Each row was made from one walk, in order. Every step used is in the known rows, and no mark comes twice. Write each row's walk.
Known rows
J/L/E/T/P: [-25   9   9  32  51  -1 -24   6 -14   1  21   5  63  80  27  -6 -15 -32
 -18 -38]
P/X/E/L/J: [-42  63 -38  38   7  24  15  37 -38  12 -35   5   7  34  26 -24  25 -48
  -7  20]
J/L/G/X: [-34   7   7  -6   0  17  27  39  -3 -19 -10 -35  27  13  35  24  59  11
  -6 -13]
L/E/T: [ -1  46   0   6  14  25 -25  29   2 -13  30  33  32   2  24  -9   3 -17
  -3 -24]
L/G: [ 14  32  21 -13 -17  25  16  -1  11 -34  25  -7   4  -8   9  27  41  21
 -15 -15]
T/P/L/J/X: [-35  18 -26  49  11  27  51  -7 -39 -32 -64  20  14  41  -9   5   8 -21
  -8  37]
L/J/X/E: [-21  37 -56  14   4   0  66  48 -57 -16 -43  17  -4  13  35  -8  12 -32
  -9  33]
E/T/P: [-10 -12   7  41  53 -38 -25 -14 -19  13  34  25  45  85  35 -28 -29 -43
  16 -28]
G/X/E/L/J: [-48  66 -27  34  10   7  10  63 -28   9 -29 -23  14  59  60 -28  29 -60
  13  16]
J/L: [-38 -14 -20  -2  16  26  -3  11 -10  29 -26 -30  37   7 -11  20  10  13
 -50 -15]
X/E/T/P: [-18   2 -10  35  57 -54 -13   3 -34  25  32  21  45  91  56 -45 -38 -59
  17 -29]
X/E/L: [-35   3 -26  -3  20 -11 -18  36 -19  49   5  -1  38  44  58 -24 -13 -46
  -9 -33]
L/G/X/E/T/P: [-21  14   3  31  50 -53   4  19 -32   2  38  13  48  95  79 -36  -6 -57
  27 -33]
L/G/X/E/T: [-23  39 -24   7  24 -24   5  53 -28  13  33  24  36  26  82 -35  16 -42
  26 -26]
J/X: [ -2 -36 -35   1   5  11  46  13 -31 -21 -26  44   8  -8   5  25  10   7
 -12  14]
E/T/P/L/J/X: [-38  24 -34  57  25  26  36  -1 -44 -20 -48  40  32  48   5  -7   4 -34
  -5  28]
L/J/X/E/T/P: [-23  18 -31  53  56 -34  19  18 -55   1   4  34  41  96  57 -33 -19 -64
  12  -4]
P/X/E/L: [-40  -5 -41   4  20  -4  -2  26 -35  48  -9  28  31  23  38 -27  -3 -38
  -9 -22]
E/L/G/X: [-26   7  15  -4  -1   5   7  42   4 -14  14 -14  28  31  61   9  53 -13
  19 -23]
J/X/E/T/P/L: [-52   1 -19  40  44 -18   4 -23 -35  30 -21  30  58  66  21 -42 -46 -50
   4 -19]
L/E/T/P: [ -5  17  20  32  44 -14 -23  -1  -9 -15  34  20  44  75  32 -17 -20 -37
   6 -30]
G/X: [-21  -8   2   7   4 -20  15  34  -6  -9 -12 -10   0  14  34 -12  20 -14
  37   8]
J/L/G/X/E/T: [-43  32 -34   4  33 -10   4  59 -33  27  19   9  55  30  76 -26  20 -36
   0 -33]

Write each row's walk
[-41  36   3   8  12 -35  37  25 -23  -3 -11 -26  21  52  61 -32   6 -41
  24 -13]
T/P/L/G/X/E
[-37  70 -28  31   9  17   0  46 -24  14 -24 -19  14  51  41 -22  19 -54
  -6  11]
X/E/L/J
[-19 -15 -27  36  60 -48  11   9 -51  14  19  44  49  87  59 -32 -32 -56
  10 -23]
J/X/E/T/P
[-24  58   5  14  12  38 -31   8   7   1   9  28  43   0   8 -21  -9 -21
  -5 -23]
P/L/E/T
[-28  54 -12  36   4  35 -11  29  -8   2 -20 -15  14  46  20  -4  28 -36
  -7  14]
E/L/J
[-30  17 -23  -3   9 -43  32  54 -30  10 -15 -14   1  21  61 -36   2 -38
  31   3]
G/X/E
[-25   8 -43  30   9  40  36  35 -39 -20 -41  31  19  28  21  20  32 -21
 -17  26]
E/L/J/X
[-39  46  -6  -6  -4 -18  38  36 -18  -1 -16 -24  13  13  54 -27  17 -28
  19  -7]
P/L/G/X/E
[-19  13 -41   2   6 -18  40  13 -45  16 -23  32  -8 -17   8 -31  -3 -18
   2  11]
P/X/E
[-21  36  -9 -13  -3 -28  43  53 -23 -12   1 -19   4  15  68 -18  28 -26
  21  -6]
L/G/X/E
[-25  47  40  15   2  27  -4 -19  16 -30 -22 -17  23  30 -16  -4 -17 -13
 -12 -12]
T/P/L/E
[-13  33   0 -18  -2  16   2  28  -3   6  29  -9  35  26  56  10  31 -15
 -22 -41]
X/E/L/G
[-15 -22 -17  47  43 -19   5 -30 -40   9   4  66  25  36  -4 -28  -9 -21
  13  -6]
E/T/P/X
[-39  24  25  25  17  -6   8   5  -2 -14   6  -6  41  52  47 -18  25 -25
  32 -22]
E/T/P/L/G/X
[ -6  19  15 -12  -5  33 -11  10  11  -5  32  -4  35  22  34  26  40   1
 -23 -39]
E/L/G
[-32  -7 -16  39  44  13   7 -13 -38   1  -9  48  43  32 -11  -9   2 -12
 -20 -14]
J/L/E/T/P/X
[-11   0  -6  40  34  -1   8 -19 -32 -14   4  63  23  28  -5 -20  -2 -18
   6  -7]
L/E/T/P/X
[-27  50  18  17  16   3   4 -22  -6   0  18  -2  47  49  28 -19  -1 -24
  -7 -35]
X/E/T/P/L/G
[-30  24 -35  13  33 -37  -3  54 -33  30  20  28  33  30  77 -51  -6 -53
  34 -18]
G/X/E/T
